What can hang from each mark:
moke: kuge modon sesan
zarum: lolob
veder: lesimet morap
lesimet: tifut veder
sesan: moke
tifut: kuge reku segad zarum
salere: moke
kuge: moke tifut
reku: moke

Known rows, with every way that one mark hangs from another:
(kuge (moke sesan) (tifut segad (zarum lolob))): [ 0.960 -0.641  0.074 -1.872 -1.863 -1.576  0.716  2.168  0.870 -3.700
 -1.992  1.191  2.749 -3.568 -0.242  0.891 -0.546 -0.351 -0.581  0.983
  0.055 -1.873 -3.572  0.002  0.951]
(lesimet (tifut (reku moke) (zarum lolob)) (veder morap)): [-2.658 -0.118  1.294 -3.353 -5.202 -0.429  0.200 -0.148  0.622 -3.033
 -3.754  1.098  1.016 -2.288 -3.741  0.109 -0.443  1.436  0.272  0.231
  1.081 -0.684  0.168  0.034  0.433]
(sesan (moke (kuge (tifut reku segad zarum)) modon)): [-0.481  2.493  2.708 -3.321 -0.618 -1.790  0.385  3.257  0.311 -2.341
 -0.970  0.122  1.732 -1.487 -1.022  0.901 -0.975  0.228 -0.166  0.887
 -1.472 -1.912 -1.303 -0.687  0.608]
(tifut kuge): [ 0.279  1.049  0.161 -1.371 -2.128 -1.527 -0.162  0.938  0.245 -1.146
  0.319 -0.587  0.491 -0.842 -0.952  0.584  0.740 -1.316 -0.545  0.759
 -0.674 -0.682 -0.594  0.374 -0.483]
(veder lesimet): [ 0.651  1.129 -1.217 -0.826 -0.641 -1.666  0.170  0.508  0.411 -0.436
 -1.196 -0.195  0.817 -0.775 -3.172  1.129  0.940 -0.893 -1.226  0.414
 -1.221 -0.694  1.230  0.728 -0.025]
(moke (kuge (tifut segad zarum)) modon sesan): [ 1.607  2.011  2.789 -3.438  1.119 -1.715  0.297  2.462  0.656 -2.227
 -0.710  0.295  2.101 -1.458  0.041  1.397 -0.917 -1.799 -0.200  0.109
 -1.333 -2.016 -1.117 -0.297  1.938]
(tifut (reku (moke kuge modon sesan)) zarum): [ 0.406  4.078  3.923 -4.224 -0.580 -0.865  0.007  0.952 -0.240 -2.816
 -1.384  0.361  1.817 -1.864  1.135  0.584 -1.122  0.521 -0.215  0.626
  0.117 -0.999 -0.255 -0.567  1.590]
(moke (kuge (tifut reku)) modon sesan): [ 2.069  2.935  2.639 -3.154  0.252 -1.532  0.768  2.722  0.207 -1.300
 -0.064 -0.040  1.065 -2.466 -0.053  1.489 -1.248 -1.372 -0.346  0.297
 -1.197 -1.646  0.068 -0.795  1.869]
(reku (moke kuge modon sesan)): [ 0.975  4.265  2.496 -3.312  1.056 -1.655  0.713  0.686 -0.016 -1.036
  0.093 -0.159  1.458 -0.779  0.557  1.249 -0.650  0.231 -0.406  1.052
  0.023 -1.389  0.708 -0.620  2.480]
(salere (moke (kuge (tifut reku zarum)) modon sesan)): [ 1.176  3.748  3.647 -4.277  0.218 -1.606  0.708  2.796  0.180 -0.636
 -0.491  0.108  1.973 -2.156 -0.230  1.225 -1.200 -0.387 -0.140  1.513
  0.132 -1.169 -0.524 -0.094  0.795]
(sesan (moke (kuge (tifut reku segad)) modon)): [-0.357  2.500  2.232 -2.941 -0.438 -1.979  0.542  3.372  0.355 -1.812
 -0.507 -0.188  1.185 -1.352 -1.244  1.047 -0.902  0.181 -0.258  0.843
 -1.564 -1.897 -0.619 -0.795  0.824]
(moke (kuge (tifut segad)) modon sesan): [ 1.757  2.024  2.229 -2.987  1.317 -1.919  0.520  2.599  0.690 -1.524
 -0.137 -0.082  1.415 -1.278 -0.200  1.562 -0.825 -1.793 -0.331  0.063
 -1.444 -1.971 -0.311 -0.418  2.239]
(lesimet tifut): [-0.116  0.413 -0.092 -0.815 -1.998 -1.363  0.419  1.476  0.171  0.310
 -1.143  0.038  0.828 -1.348 -1.887  0.551  0.614 -0.749 -0.329  0.457
 -0.072 -0.764  0.318  0.617 -0.081]
(kuge (tifut reku zarum)): [ 1.008 -0.220  0.935 -1.549 -1.128 -1.123  0.251  1.235 -0.125 -1.922
 -1.295  0.605  1.894 -4.029 -1.009  0.338 -0.024 -0.826 -0.663  0.225
 -0.889 -0.628 -2.515  0.172 -0.344]
(kuge (moke modon)): [ 0.892  2.078  0.127 -0.722 -1.294 -2.154  1.137  1.805 -0.256  0.135
  0.918 -0.047  1.399 -1.923  0.030  1.159 -0.012 -0.644 -0.245  1.344
 -0.351 -1.692 -1.252 -1.222  1.295]
(salere (moke (kuge tifut) modon sesan)): [ 1.432  3.516  2.664 -3.528  0.918 -2.014  1.046  2.669  0.273  0.308
  0.270 -0.169  1.722 -1.639 -0.656  1.512 -0.808 -0.688 -0.264  1.708
  0.012 -1.269 -0.051 -0.045  1.050]
(salere (moke (kuge (tifut (zarum lolob))) modon sesan)): [ 1.248  3.288  2.900 -3.982  0.496 -1.629  0.925  2.954  0.525 -1.338
 -0.773  0.116  2.153 -2.353 -0.825  1.512 -1.391 -0.362 -0.257  1.967
 -0.024 -1.386 -0.615 -0.269  1.162]
(veder (lesimet (tifut kuge zarum)) morap): [-1.191  0.543 -0.267 -2.535 -4.522 -1.377 -0.114  1.337  1.004 -0.870
 -2.575  0.706 -0.282 -0.810 -5.172  0.884  1.129 -1.362 -0.414  0.162
  0.364 -0.782  0.677  0.711 -0.988]
(kuge (moke modon sesan) (tifut segad)): [ 1.513  0.466  0.473 -1.519 -1.567 -2.277  1.095  2.350  0.770 -0.835
 -0.133  0.645  1.703 -2.924  0.013  1.293 -0.312 -0.875 -0.402  0.460
 -0.669 -2.261 -2.646 -0.802  1.747]
(kuge (tifut (reku (moke modon)))): [ 1.057  0.804  1.154 -1.771 -0.866 -1.525  0.587  0.966  0.048 -0.692
 -0.499  0.239  1.230 -4.347 -0.936  0.687 -0.419  0.059 -0.764  0.201
 -0.945 -0.959 -1.750 -0.738  0.782]
(tifut (reku moke) segad zarum): [-0.941  1.242  2.669 -3.180 -0.688 -1.022 -0.892  0.252  0.190 -3.754
 -2.364  0.349  1.736 -1.413  0.538 -0.156 -0.088  0.535 -0.499 -0.194
 -0.010 -0.573 -1.169  0.226  0.971]
(salere (moke kuge modon)): [ 0.435  3.752  2.507 -3.029  1.658 -2.110  0.574  2.461 -0.158  0.447
  0.666 -0.754  1.610 -0.540 -0.727  1.276 -0.559 -0.719 -0.143  1.836
 -0.073 -1.033  0.489 -0.206  0.732]
(moke sesan): [ 1.458  2.112  0.443 -1.295 -1.071 -1.275  1.039  0.670  0.054 -0.992
 -0.234 -0.012  0.437 -0.826 -0.223  0.926  0.763 -0.684 -0.627  0.825
 -0.096 -0.555  1.302  0.303  1.784]

Rows:
[ 1.107  0.832  1.976 -2.692 -2.734 -1.671  0.558  2.572  0.630 -2.341
 -1.319  1.095  2.108 -3.740  0.695  0.841 -0.909 -0.480 -0.230  0.167
 -0.496 -2.092 -3.373 -0.905  1.313] => (kuge (moke modon sesan) (tifut reku segad zarum))
[-2.992 -1.199  0.992 -3.080 -6.181 -1.069 -0.744  0.719  1.238 -2.016
 -2.542  0.205 -0.402 -0.028 -3.766  0.027  0.459 -0.468  0.428 -0.939
  0.255 -0.892  0.575  0.736 -0.491] => (lesimet (tifut kuge reku segad) (veder morap))
[ 1.595  1.775  2.582 -3.529  0.830 -1.504  0.348  2.833  0.931 -3.318
 -1.256  0.275  2.025 -2.046 -0.304  1.529 -1.435 -1.475 -0.313  0.335
 -1.453 -2.073 -1.034 -0.622  2.280] => (moke (kuge (tifut segad (zarum lolob))) modon sesan)
[ 0.555  0.008  1.525 -2.080 -1.929 -1.882  0.205  2.552  0.377 -2.027
 -1.062  0.819  2.428 -4.023  0.120  0.662 -0.866 -0.705 -0.238  0.122
 -0.886 -2.043 -4.143 -1.012  0.514] => (kuge (moke modon) (tifut reku segad zarum))
[ 1.788  0.481 -0.677 -0.830 -1.708 -1.955  1.524  1.680  0.058 -0.550
  0.012  0.804  2.015 -3.468 -0.257  1.056  0.145 -0.538 -0.632  1.326
  0.284 -1.535 -2.595  0.057  0.511] => (kuge (moke sesan) tifut)
[-1.855 -0.749 -0.434 -1.493 -4.023 -1.258  0.735 -0.060  0.423 -0.101
 -1.647  0.517  0.366 -0.533 -4.246  0.481  0.993 -0.362  0.295  0.099
  0.508 -0.724  1.072  0.615  0.237] => (lesimet tifut (veder morap))
[-0.672  2.536  4.062 -4.779 -3.636 -0.937 -1.217  0.900  1.062 -3.944
 -2.012  0.214  0.953 -1.164  1.042  0.150 -0.691  0.280 -0.180 -0.374
 -0.354 -1.238 -1.365 -0.318  1.003] => (tifut kuge (reku (moke modon sesan)) segad zarum)
[ 0.134  1.530  1.154 -2.453 -3.235 -2.021 -0.185  2.084  1.090 -1.878
  0.033 -0.246  0.683 -0.212  0.463  0.922  0.033 -1.122 -0.161  0.399
 -0.458 -1.960 -1.308 -0.376  0.998] => (tifut (kuge (moke modon sesan)) segad)
[-2.737 -0.252  1.032 -3.221 -7.371 -0.895 -0.190  0.739  0.546 -1.901
 -2.405  0.982  1.023 -1.293 -3.053 -0.003  0.063  0.087  0.703  0.263
  1.262 -1.162 -1.403  0.516 -1.455] => (lesimet (tifut (kuge moke) reku zarum) (veder morap))
[ 1.664  1.943  1.638 -2.735  0.621 -1.309  0.537  2.111 -0.060 -2.078
 -0.579  0.077  1.408 -1.994 -0.162  1.031 -0.606 -1.160 -0.592  0.554
 -0.264 -0.987 -0.007  0.532  0.816] => (moke (kuge (tifut reku)) sesan)
[-1.630  1.277  0.761 -3.467 -5.072 -1.144 -0.377  1.035  0.930 -1.380
 -3.103  0.815 -0.405 -1.462 -4.630  0.613  0.597 -0.259 -0.449  0.010
  0.815 -0.661  0.649  0.443 -0.886] => (veder (lesimet (tifut kuge (reku moke) zarum)) morap)
[-2.849 -1.463  1.211 -3.102 -5.067 -0.571 -0.353  0.779  1.152 -3.881
 -4.111  0.857  0.627 -1.223 -3.893  0.078 -0.203  0.198  0.371 -0.600
  0.300 -0.864  0.373  0.330  0.611] => (lesimet (tifut reku segad (zarum lolob)) (veder morap))
[ 0.158  2.768  1.520 -2.333 -0.151 -2.077  1.099  2.997  0.082 -0.824
  0.157 -0.113  1.491 -1.493 -1.570  1.277 -0.608  0.066 -0.292  1.494
 -1.444 -1.894 -0.753 -0.756  0.621] => (sesan (moke (kuge tifut) modon))
[-2.637 -1.155  1.554 -3.290 -5.696 -0.711 -1.474  0.446  1.205 -2.801
 -3.258  0.353  1.713 -0.305 -2.273 -0.298 -0.111  0.004  0.329 -0.877
 -0.515 -1.161 -1.135  1.444 -1.544] => (lesimet (tifut kuge reku segad zarum) veder)
[-0.995  1.788  3.251 -3.904  0.809 -1.115 -1.170  0.792  0.036 -4.261
 -2.239  0.167  2.253 -0.761  0.767 -0.020 -0.586  0.221 -0.386 -0.053
  0.103 -0.804 -1.101  0.463  0.749] => (tifut (reku (moke kuge)) segad zarum)
[ 0.817  0.308  0.657 -1.567 -0.699 -1.419  0.472  0.659 -0.087 -1.126
 -0.760  0.299  1.395 -4.124 -0.996  0.451 -0.109  0.109 -0.899  0.346
 -0.468 -0.630 -1.790 -0.081  0.221] => (kuge (tifut (reku moke)))
[-1.357  0.557  0.242 -3.055 -5.473 -0.919 -0.283  2.007  1.227 -2.439
 -3.522  0.674 -0.767 -1.901 -5.262  0.848  0.241 -0.772 -0.495  0.087
  0.302 -0.704  1.069  0.172 -0.683] => (veder (lesimet (tifut kuge reku (zarum lolob))) morap)
[ 1.301  3.755  3.198 -3.884  0.359 -1.786  0.877  2.917  0.212 -0.073
 -0.046 -0.181  1.430 -2.023 -0.421  1.371 -1.123 -0.430 -0.234  1.463
  0.049 -1.148  0.152 -0.211  0.999] => (salere (moke (kuge (tifut reku)) modon sesan))
[-1.789 -0.563 -0.636 -1.666 -5.573 -1.429 -0.061  0.452  0.704 -0.346
 -1.244  0.227  1.886 -0.602 -2.544  0.344  0.218  0.075  0.249  0.579
  0.171 -1.548 -1.342  1.119 -1.710] => (lesimet (tifut (kuge moke)) veder)
[-2.106 -1.449  0.439 -2.050 -3.148 -1.087 -0.582 -0.132  0.886 -1.764
 -2.957  0.593  2.439  0.044 -2.606  0.035  0.464 -0.105  0.189 -0.469
 -0.522 -1.200 -0.764  1.524 -0.441] => (lesimet (tifut segad zarum) veder)
[ 1.527  1.618  1.367 -1.939  1.954 -2.074  0.538  2.439 -0.033 -0.462
  0.663 -0.344  1.854 -2.270 -1.032  1.443 -0.763 -1.943 -0.376  0.546
 -1.749 -1.747 -1.210 -0.730  0.952] => (moke (kuge tifut) modon)
[ 0.854  2.980  2.842 -3.939  0.528 -1.444  0.526  2.312 -0.020 -1.323
 -0.911  0.229  2.216 -1.790 -0.318  0.854 -0.684 -0.247 -0.350  1.710
  0.874 -0.647 -0.547  0.975 -0.076] => (salere (moke (kuge (tifut reku zarum)) sesan))
[ 1.059  3.580  1.805 -2.409 -0.811 -1.522  1.064 -0.016  0.192 -0.399
 -0.044  0.078  0.820 -1.658  0.245  1.073 -0.053  0.679 -0.532  0.872
 -0.111 -1.121  0.640 -0.908  2.757] => (reku (moke modon sesan))
